Known rows, with every step that occurs:
repebo -> muda -> sadug: [ -5  10  40  -3 -18 -25   0 -47  28 -49   6  21   2  -7   0 -64  19  -1
 -13 -16  -1  16   5  20 -18]
repebo -> muda -> gilez -> guko -> vatakit -> mosele: [-19   5  17  -3   7 -15   2 -45  17 -19   3   9  25   2 -42 -90   8  25
  12  10 -38  -9  -4  15 -32]
guko -> vatakit -> mosele -> repebo: [-58  19  40   3  20 -11  29  -1 -26  39  17 -53  25  72 -17  19   9  -8
  50  36   3  -8 -61 -18  10]
vulor -> repebo -> muda -> gilez -> guko -> vatakit -> mosele -> sadug -> zamu: [-25  13   7 -12   9   0  27 -25   2 -24  17 -27  -4  24 -38 -64  19  26
  34  48   1 -38 -35   7 -25]
guko -> vatakit -> mosele -> gilez -> muda: [-18   0  42   4  22 -21  15 -11 -26  58 -13 -29  29  69 -29   1  -9   5
  48  23 -30   2 -26 -15 -23]
gilez -> guko -> vatakit: [-22 -21  24 -33  -4  12  -5  -6 -26  26 -21 -30  42 -20   1 -16  -6  26
  50 -28  -4 -29 -18  -5  11]
zamu -> repebo: [-15  11  21 -14   1   5  13  11   5 -14   9  -4  18   9  35  50   1 -27
 -18 -22  49 -30 -36  -4   3]
sadug -> zamu -> repebo -> muda: [-29  25  46  -6   0  11  20 -11  11 -45  23 -75  11   1  36  -8  33 -20
   7  -1  31 -50  -3  -2  -2]
mosele -> gilez: [ 29  -5  40   4   3 -23  13 -45  -3  47 -49 -13  -3  27 -23  18 -20 -20
 -15  -8 -23   6  14  -4 -19]
sadug -> mosele -> vatakit -> guko: [-29 -26  33   0  24  17  38  19 -19  -6  22 -60  12  -3  15  17   4  21
  25  50  25 -18 -23 -30   1]
vatakit -> mosele -> gilez -> muda -> sadug: [ -9 -10  48   5  15 -30  -2  -2 -11  25 -31  -8   5  65 -15 -16 -34  -3
   1  20   6  39   6   5 -30]
guko -> vatakit: [-19   8  27  -8   3  -5  16 -15 -19  33  11 -29  33  30 -20  14   9  -7
  45   2 -16 -23 -24 -12  -7]
muda -> sadug: [-11  11  44 -25 -30 -25 -15  -7  12 -10   2  -5   9   7 -11  -4 -14 -13
 -26 -18  47  36  15  22   6]
mosele -> vatakit: [ 27 -60  35   6   3  -1  38 -14  -8  33  13 -50 -18   2  -6  27  15   3
  -3   0  24  -4 -28  -8 -22]
repebo -> muda -> gilez -> guko -> vatakit -> mosele -> sadug -> zamu: [-18   8  27  -2   9 -22   2 -47  18 -22  -3 -24  18   7 -40 -89  17  41
  11  21 -32  -2  -4  11 -14]
vatakit -> mosele -> repebo -> vulor: [-57  15  52  34   0  -9  28  17 -27  -7  37 -45  -2  89  10  20  29 -10
  24  42  28   6 -49   1   2]
repebo -> vulor -> vatakit -> mosele -> sadug -> zamu: [-25 -36  43  62 -18  -5  30   4 -19 -31  72 -44   1  88  18  17  66  23
  39  27  20   1 -25  -7 -22]
sadug -> zamu -> repebo -> muda -> gilez -> guko -> vatakit -> mosele: [-44  28  45 -14   7   7  13  -6   7 -22  21 -84  26  13  11 -27  24   2
  17  13  25 -44 -11  -1   0]
zamu -> repebo -> muda -> gilez: [-12  21  16  -5   3 -11  14 -20  28 -31  16  16  18  -2   0  -6  14 -10
 -32 -13  14 -28 -30   9 -16]
zamu -> sadug -> mosele -> vatakit: [  0 -20  65 -11  22   8   7  -1 -18   0  -8 -33   9  15   9  47   4  14
  27  22  52  53 -25 -12   2]
muda -> sadug -> mosele -> repebo: [-56  27  51 -27  -9 -32   2  11  -1  -9  -3 -44  20  10 -14  10  14   1
 -20  32  51  24  -3   4  36]
repebo -> vulor: [  4   0  47  43 -46  -6  13   1 -28 -16  56 -13   8  47  11  22  63   9
  24  -8 -15 -19   0  16 -30]
gilez -> muda: [-11 -34  20 -11   4  -6   0  18 -27  -9  -7   0  27 -26 -19 -26   0   7
  22 -20 -25 -22  14  11 -39]
repebo -> vulor -> sadug: [-13 -14  25  35 -62   8   9  -2 -20 -19  53 -10  -7  45  17  30  61  11
   9  21  -1  30 -25   8 -37]

Rows:
[-29  12  21 -28   5 -17 -10  -2   0  30  -8 -52  38  15 -60 -23 -15  38
  -3  18  10  -3  -9  11  11] | muda -> gilez -> guko -> vatakit -> mosele -> sadug -> zamu -> repebo
[-26  -9  50 -27 -15 -20 -10  27 -12 -15   1 -38  27 -30 -15 -24   6  12
  -4 -26  17  -5  19  23 -13] | gilez -> muda -> sadug -> zamu -> repebo
[-23  -6  37  34 -62  14  11  -1 -21 -26  60 -51  -7  45  21  24  71  10
  17  30   5  19 -13   7 -32] | repebo -> vulor -> sadug -> zamu
[-72  17  25 -12  28 -14  25  -2 -12 -20  -9 -52  31  -8 -21 -23  42  22
  13  63  -5 -32 -19 -13  21] | sadug -> mosele -> repebo -> muda -> gilez -> guko
[ -9  -6  44  -3  -3 -27  13 -38  22 -40   7  -5   3  -7   0 -55  37  20
 -10  15   4  13  -1   6 -15] | repebo -> muda -> sadug -> mosele -> vatakit
[-25  31  72 -13 -45 -19  -6   8   8 -20  33 -64  11  18  13  15  26  -6
 -24 -15  64  10  11  23  16] | muda -> sadug -> zamu -> repebo -> vulor
[-20  17  20 -16 -13   4  26 -24  11 -49  29 -13 -16   4  -7 -51  25 -10
  19  22  24 -37 -16  16 -29] | vulor -> repebo -> muda -> sadug -> zamu
[  6 -48  44  14  -5  25  46  -1 -10  15  40 -53 -18 -17   9  20 -25   8
  10 -13  25  -3 -48 -14  -8] | mosele -> vatakit -> guko
[-11 -13  70  -7  18  20  11   6 -19 -10   5 -35   9   6  16  43 -16  16
  33  15  52  54 -35 -14  10] | zamu -> sadug -> mosele -> vatakit -> guko
[-20   2   7 -30  -4 -11 -11 -13  -3  35  -7 -21  43 -13 -78 -37 -20  23
   3   1 -18 -14   9  17 -11] | muda -> gilez -> guko -> vatakit
[-28  -6  35  22 -34  19  32  28 -11 -18  58 -28   3  23  51  73  42  16
 -11  13  46   0 -73 -13  -5] | zamu -> repebo -> vulor -> sadug -> mosele -> vatakit -> guko
[-50 -61  -5  18  34  15  31   1   6 -30  33  -4   9  62  12  -5 -13 -27
  33  28  52   3 -32 -28 -29] | vulor -> vatakit -> mosele
[-20   5  50  -3  12 -31   8 -11 -21  58 -13 -29  28  67 -35  -1 -12   9
  35  18 -17  19 -22  -8 -15] | guko -> vatakit -> mosele -> gilez -> muda -> sadug
[-31   4  71  -8 -31 -20  -1   3   9  -6  16 -68   9  33  13   6  14   7
 -17 -10  69  22   0  11  16] | muda -> sadug -> zamu -> repebo -> vulor -> vatakit -> mosele -> gilez -> guko
[-18 -13  30  18 -30   7  27  21 -10  -7  45 -26   4  33  44  77  62  14
 -17  19  46  -2 -63 -10 -12] | zamu -> repebo -> vulor -> sadug -> mosele -> vatakit
[-26   8  21 -25   5 -18 -12  -8  -3  30 -11 -54  36  15 -71 -39 -19  40
   6  24  -4   3   5  13   5] | muda -> gilez -> guko -> vatakit -> mosele -> sadug -> zamu
[-27   9  -5 -13   7   7  26 -22   2 -21  24   6   2  19 -41 -65  10   9
  37  37  -6 -45 -34  11 -42] | vulor -> repebo -> muda -> gilez -> guko -> vatakit -> mosele
[-25   4  41   8  22 -13   3   5  -7 -20  -5 -57  -5  84  22  -2 -10  12
  16  50  48  34 -15  -7  11] | vatakit -> mosele -> sadug -> zamu
[-66   8  40  30  -8  -2  26  16 -23  -8  36 -43 -10  88  14  25  27  -9
  17  56  34  29 -61  -3  -2] | vatakit -> mosele -> repebo -> vulor -> sadug
[ -5   8  42 -11   3 -24   2 -19  11 -21 -22 -68   4   6   2  -3  18  47
 -20   9  29   7 -18   0  38] | mosele -> sadug -> zamu -> repebo -> muda -> gilez -> guko
[-64  15  50  29 -41  -1  39   2 -27  -2  44 -87 -13  33  -2  46  73  -4
   3  34  13   2 -61  -1  18] | mosele -> repebo -> vulor -> sadug -> zamu
[-30   6  23  13 -31   9  17  23  -9 -24  42 -12  14  36  47  69  55   5
 -13  17  41  -4 -52  -7  -9] | zamu -> repebo -> vulor -> sadug -> mosele
[ 20 -16  45 -14   2 -18   5 -43 -16  73 -66 -28  19   7 -24   4 -20  14
  14 -24 -34  -5  -1 -10  -2] | mosele -> gilez -> guko -> vatakit
[-28  13  72   1 -29 -24   5   0  13  -8  26 -65   5  47   9  15  17  -6
 -23   0  68  25   2  10  10] | muda -> sadug -> zamu -> repebo -> vulor -> vatakit -> mosele -> gilez
[-29  31  41  -8   0   4  16 -13  17 -37  27 -75  14   0   8 -17  29 -16
  -6   7  25 -46   5   4  -6] | sadug -> zamu -> repebo -> muda -> gilez
[-61 -24  48   3 -12 -18  13  39 -27 -24  29 -27  32 -21 -23 -20  20  35
  17   2   1   2 -12   6  -4] | gilez -> muda -> sadug -> mosele -> repebo -> vulor -> vatakit -> guko
[-62   0   4 -25 -18  25   3 -10  13 -17  10 -60   4  16  11 -10  10   4
  -3  52  39  36 -45 -11 -14] | vulor -> sadug -> zamu -> repebo -> muda -> gilez -> guko -> vatakit -> mosele
[-39  17  66 -14  21   4   6   4 -22 -13 -13 -36  18  19   5  50   6  -1
  28  25  48  45 -36 -10  29] | zamu -> sadug -> mosele -> repebo
[-11  13  18 -14  -2  -8  28 -30   9 -29   4   7 -13  12 -17 -41  20  -1
  10  35   9 -27 -17   6 -30] | vulor -> repebo -> muda -> sadug -> mosele -> gilez
[-32  -4  59  22  -4   2  28  15 -12 -14  38 -89  12  43  25  21  44  -3
  19   8  28 -39  -8  -7 -16] | sadug -> zamu -> repebo -> vulor -> vatakit -> mosele -> gilez -> muda
[-47 -11  35 -19   9   5   8  -9 -23  17 -16 -38  33   5   6 -33   4  30
  55  -5  -3 -21 -45  -7  16] | gilez -> guko -> vatakit -> mosele -> repebo -> muda
